Known rows, with every way that one mark hangs from another
pogik[dozod[fenu] dudus meda]: [ -3  -9 -21  22  -1 -21  -4  -6  -3  16 -26  25  -5 -20  -8 -23  -7  -5
   2  10  45 -33 -13 -19  25]
diso[zeper[sori]]: [ -7   0  -5  26   3  -7  -2   0  17  17  20   2   0 -25   7 -33  -1 -35
  -5  -8 -12 -16  12 -13  15]
pepi[leseba[sori[ditan fatil[dudus]]]]: [ -9 -26 -17  -6  11 -30 -14  -9  -2  -6  -2 -11  12 -11  -2   6   5 -11
  28 -39  14 -36  29  10  22]
diso[zeper[sori[ditan[begavev] fatil]]]: [ -7 -17  -3 -15   2 -28  11   1   4   9   5  20   4 -31  24 -21 -12 -19
   6 -21 -28 -28  41   1  44]
pogik[dudus[fatil] meda]: [  4 -28 -16  19  -3 -48   8   3 -11  26  -4  -4   9 -30   7 -27  -5 -22
   6  12  30 -23   3 -22  24]
zeper[sori[ditan fatil[dudus] leseba]]: [-19 -27 -17 -14  -8 -25 -17 -11   6  -3  12   3   1 -19   3   1  -6  -9
  25 -21 -44 -36  36   6  30]
leseba[sori[ditan[begavev] fatil[dudus[pogik[dozod]]]]]: [-14 -30 -18 -10  -1 -25 -33 -34   4  -7  -9  14  -6  -6  -3 -15  -7  -9
  34 -22  51 -52  12  12  39]
zeper[diso sori[ditan[begavev] fatil[dudus[pogik]] leseba]]: [-10 -21 -14 -26 -26 -24 -27 -34  19  -8  20  10 -22  -7   3 -14 -17 -15
  31 -10 -32 -45  32  27  42]
meda[pogik]: [  4 -15  -6  -2  -5 -30   1  -6  13  16  22 -11 -10   1  -8 -19  10  -8
  -1 -14   2   0  -1  -2  11]
diso[zeper[sori[fatil[dudus[pogik]] leseba]]]: [ -2 -10 -14  27 -14  -6 -17 -16  21  18  18  -3 -15 -29  -4 -12   2 -17
  25 -18 -25 -39  15   1  20]
sori[ditan fatil leseba]: [-11 -25 -18 -23  -4 -41  10   0 -11   4  -7  -1   5 -12  13   6   5  17
  11 -24 -43 -15  36   9  37]
zeper[diso sori[ditan[begavev] leseba]]: [-14  -2  -5 -27 -16 -23 -13 -20  14 -17  19  11 -10  -2   8 -21 -21 -18
   3  -8 -57 -22  39  21  42]
pogik[dudus]: [ -8 -19  -8  11   5 -30 -11   0   9   8   5 -11   6  -5  -7 -14   4 -15
  -2   1  24  -7   4 -12  14]
pepi[leseba[sori[ditan[begavev] fatil]]]: [ -1 -16  -2 -28   9 -35  -1  -3 -14  -8 -11   1  14  -9  10   3  -4  -5
  19 -38 -10 -26  47  21  36]
dozod[fenu[meda]]: [  1  -3 -28   0   8  -2  17   4  -1  10 -11   6 -17 -11 -14  -8  -2 -16
  -2  -1  -9  -4  29   8  15]
dudus[fatil pogik[dozod]]: [ -7 -21 -13  13 -12 -30  -5 -21 -10  21   1   7  -3 -13  20 -37  11 -13
  16  11  42 -22 -16  10  17]
dudus[fatil pogik[meda]]: [  5 -20 -18  18 -12 -40   8 -11 -16  36   3  -4  -6 -23  11 -31   0 -16
  11   9  25 -20   3  -9  23]
sori[ditan[begavev] fatil[dudus[pogik[dozod[fenu]]]] leseba]: [ -8 -21 -20 -26 -12 -13 -13 -25   0  -7 -25  32 -21   0  -7   8  -5  25
  29 -18   0 -51  24  30  48]
pepi[leseba[sori[fatil[dudus]]]]: [  2 -21 -11   3   7 -13 -16  -8   1  -3   2 -17  10 -12 -12   0   8 -24
  28 -32  15 -29  15  12   5]
fenu[dozod meda[pogik[dudus]]]: [ 13  -4 -30  16 -12 -34  11 -15  21  11   3 -15 -18  -4 -33 -26   2 -31
  11   0  24  -2  -1   2  22]
zeper[diso sori[leseba]]: [ -9   0 -11  -2 -18 -10 -16 -18  15  -5  25   0  -9  -9   4 -29  -6 -30
   5   2 -48 -15  14  12  14]
dozod[fenu]: [ -2 -12 -14  -8   9  -3   4   4  -3   8  -8  12  -3  -5  -4 -11   6  -6
  -6   1  -4  -9  18   3  12]
ditan[begavev sori[fatil leseba]]: [  6 -16  11 -31  -8 -16   1  -7   3  -8 -11   0   2  -4   0  -6  -9 -15
  15 -19 -62 -20  34  24  24]
leseba[sori[ditan[begavev] fatil[dudus[pogik[dozod meda]]]]]: [ -8 -26 -25   2  -8 -33 -25 -35  -3   4 -16  16 -11 -15  -7 -20 -20 -11
  35 -22  57 -59   8  -3  47]

Rows
[  0 -16 -18  25 -18 -38   2 -21 -17  32  -6   9  -7 -23  15 -42  -2 -13
  17  11  51 -29 -20  -5  26]
dudus[fatil pogik[dozod meda]]
[ -1 -19 -18   7  -6 -14  -3 -16 -15  20 -15  27  -8 -17  17 -32  13  -5
  13  18  35 -32  -8  12  17]
dudus[fatil pogik[dozod[fenu]]]
[  1 -10 -33  13  -7 -12  10 -16 -13  23 -18  22 -22 -23   8 -29   6 -16
  18  18  31 -26   3  16  19]
dudus[fatil pogik[dozod[fenu[meda]]]]
[ -7  -3 -36  21  -5   9 -11 -26  14  10  -9  12 -35  -4 -28 -14  -1 -17
  18   3  50 -30  -4  13  16]
fatil[dudus[pogik[dozod[fenu[meda]]]]]
[ -7  -4 -29  18   5 -10   0  -6   5   6 -22  16 -15 -15 -14 -16  -2 -15
   5  10  36 -21   2   0  19]
pogik[dozod[fenu[meda]] dudus]
[ -1 -23 -17  26  -9 -48   2  -9 -11  22 -12   9   8 -32  12 -38  -7 -21
  11  14  54 -32 -20 -18  26]
pogik[dozod dudus[fatil] meda]
[ -6  -2 -17  28 -16 -27  -7 -25  -5  27  -5   5 -15  -9  -3 -32  -5  -7
   9   0  49 -21 -22 -10  24]
dudus[pogik[dozod meda]]
[ -9 -23  -6  -9   2 -20  -2  -6  19   1  12  14  -1 -27   7 -16 -16 -26
  15 -26 -11 -40  35   3  41]
diso[zeper[sori[ditan[begavev] fatil[dudus]]]]
[  1  -2  14 -17  -5  -9  -8 -11  13 -13  -3  -6  -3  10 -14  -9 -13 -18
   3 -16 -54 -15  30  19  23]
ditan[begavev sori[leseba]]
[ 19 -19 -32  14 -12 -46  20 -12   8  16   2 -11 -10 -19 -15 -36   5 -37
  17  11  23 -10   2   6  23]
fenu[dozod meda[pogik[dudus[fatil]]]]
[ -2 -15 -14 -14 -20 -16  -6 -13   4   1  18   6  -6 -23  17 -26  -2 -27
  17  -2 -58 -20  18  15  16]
zeper[diso sori[fatil leseba]]
[ -7 -26 -13 -25 -12 -31 -12 -18   7  -3  -1  -2 -14   3  -9  13  -7  16
  25 -26 -17 -32  37  22  46]
sori[ditan[begavev] fatil[dudus[pogik]] leseba]
[  4 -14  -7  -2   7 -22  -4  -1 -13   4  -5 -12  16 -16   6  -6  11 -17
  19 -28  -4 -18  22  10   8]
pepi[leseba[sori[fatil]]]
[ -8 -10 -14  28  -7 -36  -8 -12   1  16 -10   4   0 -16  -7 -28  -9 -15
   4   3  55 -24 -22 -21  25]
pogik[dozod dudus meda]
[ -5   2 -31   5   2   1  12  -7  -2   6 -19  19 -19 -12  -9 -19  -2 -15
   4   2  16 -13   7  12  17]
pogik[dozod[fenu[meda]]]
[-12 -33 -22 -13  13 -36  -7  -5 -14   4  -7   3  15 -20  15 -12   5  -9
  13 -22   0 -27  33  -7  27]
leseba[sori[ditan fatil]]
[-14 -13 -16  20 -10 -10 -28 -31  18   8   9  -3 -16   5 -16 -22   5 -13
  18  -4  62 -25 -25   6  13]
fatil[dudus[pogik[dozod]]]
[-15 -27 -23 -18 -17 -25 -16 -22  14  -8  20   7  -9 -18   9 -13  -7 -21
  26 -13 -39 -39  26  14  30]
zeper[diso sori[ditan fatil[dudus] leseba]]
[ -2 -36  -3  -8   1 -12 -11 -12  14   2   4  -7   2  -9  -8 -14   1 -35
  23 -13   1 -27   7   6   5]
ditan[sori[fatil[dudus]]]
[ -7 -30  -6 -40   3 -39  14   1 -10   0  -6   8   6  -7  15  -5  -7   1
   7 -20 -13 -13  38  14  42]
sori[ditan[begavev] fatil]
[ 10 -10 -25  11   3 -24   5   1  16  18  -1   2 -25 -12 -25  -8   3 -12
   2   0  12 -12  15  -5  15]
dozod[fenu[meda[pogik[dudus]]]]
[ -6 -20 -34 -18  -5 -13   2 -24   2   1 -23  30 -32 -11 -11  -2 -12   0
  31 -10  33 -43  25  28  45]
sori[ditan[begavev] fatil[dudus[pogik[dozod[fenu[meda]]]]]]
[-13  -2   0   0   5 -21   0  -4  15   4  13  13  -1 -18  10 -25 -16 -22
  -6 -18 -20 -23  36  -3  43]
diso[zeper[sori[ditan[begavev]]]]
